What can hang from each mark
labo: mevo sadu
nire: gubus mevo nefofiv supuren vosur
supuren: gubus nire
mevo: labo vosur
sadu: figad fofinot nefofiv
vosur: mevo nire

Every row comes from one small tree of marks. The marks that hang from a mark follow it in brackets, in alphabetical order. Every link used is in the known rows. Which tree was each row made from?
Known rows
sadu[fofinot nefofiv]: [ -4 -23 -14   0   3 -17 -10   7 -10 -11  21   9  -5 -20 -14   4  10  24
  -6  13 -12  12  18 -17   5]
labo[mevo sadu[figad fofinot nefofiv]]: [ -5   3  -3  15  -8 -16 -15  18  -4 -27  35  -6  -1 -18   1 -13  23  25
 -12  10   4   3   9 -46  22]
supuren[gubus nire[mevo nefofiv vosur]]: [ -5  25  -1  27   0 -40   2 -20  10   7   2  28 -24   1 -22  -2 -19  -5
  -3  -9   3  29 -10 -24 -14]
labo[sadu]: [-10  13 -14  12   5 -22 -13  -3  -7   1   1  -6  15  -7  10   1  10   9
  -9   9 -12  -4   8 -10   2]
nire[gubus nefofiv supuren vosur]: [ -1   6  -7  18   0 -16  -7 -21 -17  10  -2   5  -4   5   2  -6  -7 -24
 -12  13  -9  17   7 -15 -12]
mevo[labo vosur[nire[gubus supuren]]]: [-16  19 -18  30  17  12   3  -5 -13 -17   5  -3   8  11  -2  -8  -3 -21
 -20  19 -10  11  16 -11 -11]
supuren[nire[nefofiv vosur[mevo]]]: [  2  22  -2  10   1 -22 -14 -32  -3   1  -5  19  -2   8 -13  -5 -10   3
   4 -19   6  33 -17   1 -14]
sadu[nefofiv]: [ -3  -8 -15  10   1 -17 -11   1 -19 -11  13   1  -2 -16   1   0  10  13
  -6   6 -17   3  11   3  -5]
sadu[figad]: [  2  18 -17  10  -6 -33 -15  -8 -14 -17  11  -8  12   1   8   4  13   3
 -13   2  -8  -6  -1  -1   7]
supuren[nire[nefofiv vosur]]: [  2   9 -10   4  -4 -29  -9 -30  -6  -2  -6  16   0   5  -9  -3 -14   3
   3 -20  -9  27  -6  -4  -9]
labo[mevo]: [ -8   5 -14  20  -2  -6 -17 -19  -7 -11   8   0   7  10  -6  -4   6  14
  -4 -15 -12   5 -10   6  -3]
labo[mevo[vosur[nire]]]: [-13  -3 -11  27   6   8 -20 -23  -4 -26  10   8  31  26  -5  -4   7  15
 -16 -20 -16  14  -6   9  -4]
sadu[figad nefofiv]: [  3   6 -12   9  -8 -29 -14   5 -22 -24  21  -6   1 -16  12  -1  19  10
 -14   6  -7  -5   9  -6   6]
nire[gubus mevo nefofiv supuren]: [-14  15  -7  28   9 -22  -5 -11 -12   0   6   5 -15  -6  -8   8  -2 -28
 -16  23  -1   8   2 -25 -16]
supuren[gubus nire]: [ -6  22 -25  17   4 -14   1  -4  14  -5  -7   4 -17  -2 -16  -9 -13   5
  -1  16  -3   1   2 -28 -10]
mevo[labo[sadu] vosur]: [-25  22 -19  25  20 -16   4  -2  -4 -23   6  -3  17   0   0  -7   2   6
  -3 -10 -16  18  16   8  -3]
supuren[nire]: [ -5  16 -23  10   2 -18  -5  -8   0  -8  -1   1  -6  -1  -4   1  -9  10
   1   4  -7   5   1 -10 -11]
vosur[nire]: [ -2   1 -14   3   1  -9 -26 -18 -16  -2   0   5  28   6  -1   8   9   6
 -17   1 -13  -1  -1   1   4]
vosur[mevo nire[nefofiv]]: [ -2   5  -6  -2  10  -7 -36 -35 -14 -12  -9  14  31   8 -18   4  10   0
 -12  -8   0  14 -17   6  -4]
vosur[nire[gubus nefofiv]]: [ -4   1 -14   4   7  -7 -27 -22 -16 -12 -17   9  24   4 -13  -2   5 -14
 -18  11 -14   7  -2 -17  -1]
labo[sadu[figad nefofiv]]: [ -2  17  -8  13  -5 -29 -13  17 -17 -17  22 -12   6 -24  21  -4  23   8
 -14  17  -4 -11  17 -22  10]
mevo[vosur[nire]]: [-12  -5 -16  16   9  -5 -17 -18 -10 -21   5   8  33  16  -1   8   5   9
 -17  -5 -17  10   7  13  -3]
sadu[figad fofinot nefofiv]: [  4  -8 -14   1  -6 -30 -10  12 -14 -25  31   1  -2 -20  -3   1  18  22
 -10  16  -5   4  16 -26  15]
mevo[vosur]: [-15  -2 -21  22  10 -16  -6 -14  -5 -21   8   4  17   9  -1   4   1  11
  -7  -7 -20  13   9  18 -12]

Which tree is each row?
[ -4  29 -10  15  12   9 -14 -18 -18   4   7  -2  11   8  -8  -2   6 -12
 -15   5   8   9  -4  -3  -4]
vosur[mevo[labo] nire[supuren]]
[  0  31  -1  20   5 -19  -8 -23 -17  13  10  12   2   8  -4  -5   3   2
  -1 -28   1  30 -12  24  -1]
nire[vosur[mevo[labo]]]
[-12  32  -3  18  14 -10  -8   8 -15  -5  16  -2  -4 -23   0 -11  15   7
  -2   2   1  12   7  -3  -1]
vosur[mevo[labo[sadu[nefofiv]]]]
[-14   5 -14  37   8  20  -8 -14   6 -18  10   3  10  24 -11 -15  -5  -1
 -24   9  -2   7   3 -22 -11]
labo[mevo[vosur[nire[supuren[gubus]]]]]
[-13  22 -11  36   6 -21   3   0   1  14  16   2 -21  -5  -9   6  -5 -12
 -20  28   3  -2   3 -26 -14]
nire[mevo supuren[gubus]]
[-18  37 -17  26  10 -29   3   2  -6 -36  14 -10  19   0   9  -9  11   3
  -9  -8  -8  11  13  -1   6]
mevo[labo[sadu[figad]] vosur]
[ -5  20   5  41  -3 -32  -6  -8 -14  25  16  15 -10   2   9  10   3 -10
 -16   2  -9  15  -5  -5  -6]
nire[gubus mevo vosur]
[-23   8 -11  35   8  -4 -10  -8   5 -24  12  -2  19  11   5  -9   6  18
  -7 -12 -13  12   3   1  -4]
labo[mevo[vosur] sadu]
[-11 -12 -10   2   5 -19  -9  17  -5  -5  22   3   0 -28  -3   0  13  23
  -8  23  -9   6  25 -34  11]
labo[sadu[fofinot nefofiv]]
[  0  23   1  32   1 -12 -15 -15 -14  20   6  12  -1   9   8  -1   6  -6
 -12   3  -1  17 -10   3  -7]
nire[gubus vosur[mevo]]
[-21  28 -15  45  14 -24  12   0  21 -15  13  16 -21   3 -17   2 -17   4
  -6   8  -2  18   2 -18 -22]
supuren[gubus nire[mevo[vosur]]]
[ -3  13 -10   7  11   4 -22 -25  -3   0 -10   8   9   7 -24  -8  -2 -17
 -20  21  11   7  -8 -27 -12]
vosur[mevo nire[nefofiv supuren[gubus]]]
[-24  -6 -11  26   9  -4  -6  -2  12 -25  21   6  15   8 -11  -7   5  26
  -7  -5 -10  19  10 -20   5]
labo[mevo[vosur] sadu[fofinot]]
[ -4   2 -14   7   7   2 -21 -17 -17  -6 -12  -1  13   5  -7  -3  -1 -28
 -22  28  -6   2   6 -31  -7]
vosur[nire[gubus nefofiv supuren]]
[ -2   2  -9   3  -3 -31 -11  22  -8 -19  29  -5   2 -26   4  -2  22  20
 -15  25  -2  -2  22 -41  20]
labo[sadu[figad fofinot nefofiv]]
[-30  19  -7  32  20 -29  10   8   6 -14  28  13   2  -7 -16   7   3  12
  -9  -4  -5  29  15 -14   1]
nire[mevo[labo[sadu[fofinot]] vosur]]
[  0  -3  -7   8  -1 -24 -10 -29 -20   7   1   5   4   5  -1  -1  -5 -10
  -8  -6  -7  20   4   2  -9]
nire[nefofiv supuren vosur]
[ -8  27 -16   4   4 -32  -2   8  -5 -17  18  -5   8 -13  -6  -7  14  10
  -7   6   0   6  13 -33  24]
mevo[labo[sadu[figad fofinot]]]
[-14  38   7  38   4 -31  10  -1 -13  28  28   1 -11  -5  14   2  -1 -16
 -13  -4   3  16   7 -13  -3]
nire[mevo[labo[sadu]] supuren vosur]
[-27  23 -11  39  23 -26   5 -14  -7 -29   4  15  -4   1 -23  -1  -3 -16
  -4 -13 -15  34   0   6 -17]
nire[gubus mevo[labo vosur] nefofiv]
[-23 -16  -6  26   8  -2  -5  12   6 -31  33   8   4  -7  -8 -10  10  32
  -8   1  -9  22  20 -24   3]
labo[mevo[vosur] sadu[fofinot nefofiv]]
